(in the rows, 128 means zero)
Known rows, with every step that occurs:
g -> q -> y: [150 183 157 111  90 135  72 136 156 130 146 152 141 134 204 124 161 127
 127  74  75 127 116  87 101 104 123 157  77 128 136 126  99 182  99 102
 116 102 114 164 140]
n -> v -> r -> d: [112  73 150 124 114 125 111 161  73 107 117 114 171 144  87 118 168  88
 142 125 138 121 160 139 161 215 139 105 181 147 105 131 145 128  54 163
 147 134  47 122 113]
s -> j -> d: [102 141  82 103 164 165 129 135 194  85 111 139 111 132 170  62  59 164
 163 123 147 137 102 130 117 145  93 139  84  94 144 197  98 108 162 120
 124 112 157 118 157]
j -> d -> r -> v -> n -> t: [125 132 186 138 139 176 116  66 158  85 132 119 153  79  45 178 128  99
 117  66 181 108  47 168 111 133 100  92 150  88 120 125 141 135 144 107
 156 136  75 129 182]
j -> d -> r: [112 118 108 108 184 142 101 131 148  77 118 147 143 111  73 130  82 128
 121  90 138 104  74 128 100 131 132 121 114 101 106 158 107 166  84 101
 135 119 140 104 150]
n -> v: [134 142 112 146 104 115 102 139  69 110 128 131 107 125 122 129 126 121
 146 128 113 130 146 110 156 132 139 126 135 118 108 162 128 118  49 114
 133 143 124 154 110]
c -> g -> v -> n -> t: [136 173 135 159  91 152 139 111 159 128 138 111  80 118 113 159 204 117
 121 127 127 172 155 164 150 111  68 107 151 130 117  44 166 118 148 180
 137 139 137 131 147]
s -> j -> d -> r -> v -> g: [117  83 116 125 173 162 163  95 191 115 128 119 131 111 104 111  64 130
 159 136 196  83  61 131 108 157 132 123 132 115 165 203 130  86 199  84
 160 131 103 101 180]
t -> n -> v -> r: [132  84 141 155 134  96 100 137  35  90 120 125 156 132  57 133 134  91
 115 144 164 113 127 153 160 147 124 136 164 129 146 161 125 132  38 152
 105 167 126 159  60]
g -> v -> r -> d -> j -> s: [155  63 160 109 154 129 146 160 154 139 107  85 203 165  80 164 140 126
 128 130 149 152 169 124 171 196 129  89 183 167 145  85 123 138 125 211
 110 104 100 121 161]
r -> v -> g: [130 134 128 161 128 112 154 131 106 167 124 133 103 128 144 116 136 129
 170 162 171 129 120 141 125 161 155 135 153 113 164 154 126  91 174  81
 173 161 141 123 120]
t -> n -> v: [140 115 134 165 125  96 110 122  48  94 125 128 128 136 111 126 130 123
 127 160 125 130 138 117 155  95 140 148 127 102 141 181 121 107  42 107
 105 166 143 181  83]
c -> y -> v -> n: [129 161 141 118 116 155 136 146 115  99 127 162 117 127 127  90  90 127
 137 137  75 118 140 128 126  91 115 130 111 156 137  47 126 104 165 146
 133 114 221 111 122]
y -> q -> g -> v -> r -> d: [136  56 114 107 143  98 161 120 116 165 103 105 190 150 142 138 169 108
  86 101 119 144  91 113  93 155 100 112 175 178  90  98 169  97 191 184
  96 124  11 114 142]
s -> j: [115 156  96 122 110 146 122 132 180  91 123 141  94 137 198  81 100 149
 164 149 120 141 131 127 146 145 131 144  83  96 150 170  97 124 136 116
 130 128 191 127 162]
j -> d -> r -> v -> g: [125  89 127 139 189 139 146 105 134 136 121 128 143 107  58 139  89 119
 146 119 196  87  57 136  95 152 142 117 157 113 135 170 135 109 161  73
 171 143 101 103 145]
v -> r -> d -> j -> s: [139  88 161  81 141 151 137 182 163 118 109  98 194 153 103 142 128 146
 131 137 162 144 180 142 159 230 144 105 149 147 142 105 100 173 103 197
 129  96 146 100 150]
g -> q -> y -> v -> n -> t: [142 241 207 107  64 198  97  70 146 118 160 131 175 131 172 161 161  92
 114  60  80 119  77 113 102 107  85 137 106 143 117  37 123 151 151 121
 143 107  99 170 140]
q -> y -> c -> g -> v: [120  79 134 120 108  98 139 158 154 181 146 107 109 117 175 129 165 163
 100 103 124 151 131  98 122  45 116 118 165 151 118 173 129 147 110 164
 103 118 125 151 139]
c -> y -> q -> g: [165 124 101  86 115 113 138 147 139 153 119 160 104 101 215  99 109 177
 108 108  76 146 120 101 105  62 108 138  94 144 101 129 134 127 172 145
  99  93 155 128 140]
g -> c: [106 166  78 137 138 113 114 147 158 141 121 139  68 139 158 122 125 124
 148 151 130 146 184 138 146 124 154 140  81 109 115 141  93 160  72  92
 103 120 142 117 111]
t -> n -> v -> r -> d: [119  49 169 144 135 106 114 147  49  84 112 110 193 156  73 117 163  94
 118 149 152 119 151 144 152 170 139 131 166 128 140 149 141 114  47 157
 120 154  64 150  89]
y -> c -> g: [ 90 118 105 117 114 111 152 173 161 124 135 128 110 117 140  95 145 193
  98 134 145 150 173 153 137 113 125 120 137 132 111 179 134 171  96 138
 118 125 192  95 107]
t -> n: [119 130 133 157 148 101 112 135  95  87 116 145 126 148 139 108 125 139
 126 159 134 146 117 136 130 103 141 162  98  82 158 160  91 137  89 102
 104 159 201 157 101]
t -> n -> v -> g -> q -> y: [162 142 169 152 100 117 100 108  60 144 166 123 151 127 154 142 141 112
 108 136  93  92 124  79  98  73 123 177  94 124 147 162 131 101 115 105
 141 149  76 201  60]
d -> r: [125 130 121 126 136 121  95 126 134  86 132 151 125 117  89 146 119 105
 121 116 109 109 105 125 132 135 171 130 111 100 114 130 106 179  61 103
 134 135 172 115 152]
n -> v -> g -> q: [141 187 118 152  94 117 121 112  72 132 155 130 139 130 115 128 135 119
 130 141  94 101 154 111 130 147 117 145 114 145 118 129 170 103 127 103
 169 140  74 136  66]
r -> v: [141 125 140 153 118 106 132 129 132 127 109 137 122 134 150 120 161 122
 166 121 153 147 117 135 147 143 153 127 155 113 156 157 114 131 104  81
 117 143 141 142 161]
t -> n -> v -> g -> c: [119 126  89 182 148  94 131 123  62 155 145 110  69 137 108 140 101 110
 130 212 156 110 184 126 143  93 151 160  96 111 132 170 125  84  86  90
 125 166 104 153  34]
s -> j -> d -> r: [108 112  95  96 170 171 116 110 207  62 125 139 130 114 108 104  53 136
 139 109 143  97  76 127 114 134 120 128  86  94 126 190 109 146 123 111
 123 111 142 106 183]
d -> r -> v -> g: [132 103 136 156 138 113 143 105 122 143 137 133 122 112  84 156 128 101
 147 151 166  93  93 133 123 152 186 126 159 117 147 146 133 123 135  69
 171 158 126 109 147]
j -> s: [165 145 112 116 114 111 128 167 142  84 133 141 136 129 152 121 118 142
 147 116 138 158 141 136 163 134 103 132 105 128 119 138  79 164  93 119
 136 141 190 112 148]
q -> g -> c -> y: [131 117  93  95 118 105 117 154 179 155 150 149  38 125 186 114 133 158
 134 135  92 138 163 139 125  51 140 145  47 139 132 104 124 167 155 161
 106 100 150 136 125]
c -> y: [141 139 123 110 116 124 103 166 143 109 124 176  87 120 168  83 125 153
 158 131  86 143 165 138 150  87 135 132 105 113 144 116 109 150 106 136
 126 105 208 134 139]
d -> j -> s: [161 152 129 102 134 141 131 160 158 120 124 117 135 133 139 149  90 176
 136 143 136 155 160 108 161 155 145 124 109 119 143 137  76 161  97 148
 113 108 223 129 150]
r -> d: [104 129 130 116 127 125 120 157 141 106 112 137 138 160 170  96 160 139
 149 128 102 151 156 127 126 166 163 135 109  97 122 126 113 134 108 118
 150 125 131 123 153]
t -> n -> v -> r -> d -> j: [115  62 176 133 155 139 116 138  68 118 103  82 188 156  65 150 139 132
 109 180 149 116 176 117 150 196 177 118 169 121 155 148 142 120  50 183
  92 125  96 168  90]

Rows:
[159 155  76 115 133 120 134 145 178 161 101 162  79 106 203 103 101 144
 132 136  98 146 232 107 159  54 128 127  99 137  93 137 105 140  76  96
  63  66 128 103 122] => g -> c -> y -> q
[130 152  56 110 132 105 145 121 154 179 122 123  79 121 209 134 116 150
  97 128 122 146 144 103  95 103 119 144  73 143  79 151 119 135 143 107
  70 109  96 107 110] => y -> q -> g -> c
[106  96  97 144 127  88 165 142 151 147 129 111 120 132 118 114 159 168
  99 131 133 159 162 137 150  77 109 111 178 147 112 164 158 135 119 151
 102 136 146 117 115] => y -> c -> g -> v
[123 219 116 127 130 148 154 100 123 136 136 138 174 168 129 112 119 116
 137 140 101 100 116 116 111 154 128 151 112 171 127  71 154 108 177  83
 148 133 150 105  81] => y -> v -> g -> q
[150 122 151  90 132 155 138 167 176 115 116 102 165 154 153 137 120 179
 142 144 122 158 185 104 154 180 164 118 110 116 133 126  91 150 109 156
 126 100 163 120 172] => r -> d -> j -> s
[149 158  58 121 150 123 154 148 151 203 118 157  57 103 196  98  81 149
 135 176 111 128 228 111 135  72 127 137  97 138  92 135 124 107 135  90
 118  83 133  85  86] => v -> g -> c -> y -> q
[107 160 129 119  91 123 148 139 189 112 143 130 163 127 139 101 171 187
  78 106 110 139 184 147 130 103  99 132 121 157 120 162 166 192 105 129
  88 113 149  88 101] => y -> c -> g -> q
[133 107  99 131 131  84 125 121 111 145 137 124 102 147 148 142 148 134
 122 116 101 148  62 116 100  94 116 139 110 135 136 106 144 109 197 162
 125 153 126 164 140] => q -> g -> v
[109 208 152 137  89 159  99 105 123 103 140 138  99 103 135 143 145 119
 127 119 120 153 117 170 130 138  97 127  99  69 116  89 117 141 148 135
 180 145 161 139 133] => v -> n -> t
[130 118 117 177 136  97 133 125  25 122 141 123 112 130 103 121 107 125
 131 196 141 113 131 117 126 112 143 158 123  97 142 169 130  72 112 106
 157 182 142 164  45] => t -> n -> v -> g
[140 144  84 106 124 111 140 123 117 149 119 138 115 115 204 118 115 158
  96 112 100 148  86  98  82 120 117 143  99 129  85 151 122 125 161 120
 103 129 135 125 130] => y -> q -> g
[136 114 169 169 113 125 119 100 125  92 138 136 136  97  66 161 130  91
 119 109 136 106  96 132 119 137 153 123 132 117 140 120 131 138 133  97
 138 151 129 105 167] => d -> r -> v -> n
[125  72 110 126 143  78 125 134  96 146 137 122 133 146  97 151 159 104
 113 108 136 131  51 152 104 139 105 125 152 166 144  89 154 134 188 202
 122 154 103 139 115] => q -> g -> v -> r
[124 150  93 144 118 117 122 138  45 152 145 126  85 120 117 122 109 126
 151 170 130 111 144 116 134 156 140 135 133 121 112 152 135  79 115 108
 194 161 126 137  76] => n -> v -> g
[107 217 151 121  99 180 129  85 116  98 133 129 135 134 116 145 133 101
 135 122 123 133  85 156 131 144 103 119 131 114 117  48 128 119 145 122
 158 141 173 137 129] => y -> v -> n -> t
[125 103 116 144 152  88 116 136  94 129 112 131 139 145  79 133 152  84
 137 119 144 137 113 151 151 154 112 111 183 151 140 102 130 138 114 161
 122 144 115 123 115] => g -> v -> r
[134 171 179 161  78 149 126  86 127 117 133 123 117 103 130 151 176 108
 146 110 159 154 101 174 147 145 109 110 144  83 147 109 131 124 160 110
 162 154 115 148 162] => r -> v -> n -> t
[150 108 109 161 142 100 130 142  77 155 144 131  57 120 127 118  96 130
 137 210 127 105 222 133 164  38 144 152  90 123 147 146 136  92  93 119
 122 136 126 162  44] => t -> n -> v -> g -> c -> y
[110  86 135  87 150 154 145 169 170 134 105 136 150 177 123  96 142  91
 161 140 134 112 209 158 166 145 157 107 151 198 127  48 136 149  89 155
  96  73 105  87 126] => g -> c -> y -> v -> r -> d
[110  79 152 120 164 138 125 141 133 166  97  92 172 169  80 150 150 123
 129 150 128 139 160 120 140 203 169 101 193 139 152  88 148 122 136 195
 111 102  90 131 139] => g -> v -> r -> d -> j
[105 184 126 136 121 148 131 127 100 104 127 138 133 143 118 111  95 108
 129 138 100 124 107 120 106 142 119 136 112 146 125  71 119  99 164 113
 146 146 195 103 109] => y -> v -> n
[167 147 106 108 122 132 129 152 140 137  97 171 115  97 195  80 101 155
 133 117  79 147 172 102 145  72 115 130 126 127 100 137 115 127  97 106
  92  83 169 108 138] => c -> y -> q
[130 139 155 175  99 120 131 126 107 117 127 134 113 112 129 119 142 117
 138 126 140 140 124 141 124 141 125 133 130 116 157 131 124 105 169 104
 139 156 142 119 139] => r -> v -> n
[ 99 101 137 100  97 123 123 188 167 163 151 123 104 103 194 106 153 188
 102 108 137 142 145 116 110  84 132 134 130 130 115 191 104 186  83 142
 123 110 169 131 128] => q -> y -> c -> g
[117  92 144 140 148 176 139  87 194  68 126 122 138  93  85 117  67 120
 129 105 164  95  64 134 107 142 100 122 111 117 152 178 132  98 193 109
 131 125 104 100 196] => s -> j -> d -> r -> v -> n
[143 148 132  99 130 142 134 145 137 106 115 163 126 149 148  85 112 133
 165 131  90 125 137 123 151  88 143 124 138 153 141  78 118 129 107 121
 111 100 213 128 142] => c -> y -> v
[134 203 171 104  91 186 126  99 136  98 135 154 122 120 135 119 125 123
 145 120  95 133 128 161 154  89  95 110 130 124 130  28 139 121 148 152
 151 111 193 136 142] => c -> y -> v -> n -> t
[119 123 118 151 118  90 124 115  86 134 153 121  90 126 128 145 138 128
  94 115  84 139  68 121  71  94  89 147  85 136 135  74 158  83 252 185
 149 167 124 147 123] => q -> g -> v -> n
[130  79 129 124 157 167 140  87 215  76 109 123 150 115 110 115  85 124
 154 101 180 102  62 126 133 137 130 113 137 112 158 210 122 122 134  91
 108 115 102 119 216] => s -> j -> d -> r -> v
[182  97  99 110 127  94 149 120 125 170 116 143 111 112 188 125 123 160
 106 105  65 152 109  86 114  24  94 127 133 158 105 103 156  89 192 160
  82 101 112 147 154] => c -> y -> q -> g -> v
[114 142 158 123  77 109 114 116  71 178 183 113 164 101 154 135 114 147
  88 103  95  86 117  83  99  87 122 140 117 135 104 194 149 129 137 105
 176 127  42 165  57] => n -> v -> g -> q -> y -> c
[120  99 156 152 161 149 122 107 136  86 123 130 147  87  45 145  98 111
 111  85 157  95  65 135  91 131 116 113 137 116 132 148 131 121 160  96
 141 137  99 101 167] => j -> d -> r -> v -> n
[130 183 149 159 100 131 111  81 111 117 135 123 103 118 110 162 158  99
 123 114 112 159 108 157 148 103  79 118 130  88 120  71 141 104 172 149
 163 153 112 162 148] => g -> v -> n -> t
[134 150 198 152  86 155 116  53 149  92 143 124 139  85  73 197 166  82
 122  96 160 116  79 164 148 139 139 101 150  84 127 102 137 156 122 104
 158 151 103 130 190] => d -> r -> v -> n -> t
[120  69 140 118 154 161 151 174 184 172 101  79 147 171  78 144 195 145
 126 162 143 153 212 128 148 209 149  93 204 184 145  65 167 136 115 228
  87  92 113 107 150] => c -> g -> v -> r -> d -> j
[ 91 113 160  85 163 182 147 143 137 144  93  97 197 187  90 131 126 126
 139 152 144 115 144 121 129 241 187 103 189 169 143  73 126 138 107 168
 104  89 148 108 135] => y -> v -> r -> d -> j
[127 109 111 163 146 111 149 104 158 173 146 120  87 117  87 172 123  89
 148 164 179  90 145 140 136 135 195 126 127 128 136 145 123 137 115  59
 141 141  89  93 131] => d -> r -> v -> g -> c
[143 130 148 140 163 140 140  79 161 117 133 131 190 119  58 142 114 114
 122  85 153  76  79 130  92 146 121 128 136 143 143 150 165 132 176  64
 143 124  52 101 138] => j -> d -> r -> v -> g -> q
[110 166 100 115 138 145 137 143 129 212 151 122  80 152 195 135 100 103
 162 157 146 100 130  90 100 115 162 153 104 154 118 105  86 114 132  83
 146 114 140 135  91] => q -> y -> v -> g -> c
[ 97 157 159 112  96 115 118 130 118 177 170 136 158 112 188 113 113 168
  91  98 101 100 108 107  77  86 129 153  90 120 123 181 125 162 180  98
 178 119  96 135  79] => v -> g -> q -> y -> c
[100 136 149 105 142 164 121 149 161 141 102 108 133 159 154 119 130 174
 143 162 101 148 179 105 123 191 196 125 114  87 138 130 109 138 111 140
 126  95 160 132 159] => r -> d -> j
[150  83  91 121 147  84 148 113  94 171 112 117 153 125 129 147 140 107
  84 101 128 138  66 117 100 128  82 120 177 181  96 110 158 112 185 173
  86 134  72 120 116] => y -> q -> g -> v -> r
[148 169 121 130  99 125 146  52 106 158 134 110 122  96 158 181 144 120
  75  92  98 160  61 121  91  80  54 118 124 116  78  76 165  82 229 163
 130 142  67 151 145] => y -> q -> g -> v -> n -> t
[130 106 121 139 116 114  95 154  60 114 127 130 135 122  70 131 136  92
 138 124 149 114 136 144 160 182 127 111 174 153 118 141 135 142  50 151
 137 148 104 124  84] => n -> v -> r
[111  66 138 134 150 101 130 148 114 128 106 117 174 167  92 121 178  81
 140 124 129 143 140 148 149 183 131 110 186 143 132  91 143 119 132 171
 126 135  59 122 143] => g -> v -> r -> d
[102 139  74 111 129  98 121 139 151 155 149 130  54 144 179 138 133 145
 121 139 128 139 134 136 103 110 143 154  49 127 120 127 113 157 146 136
 109 132 136 135 107] => q -> g -> c
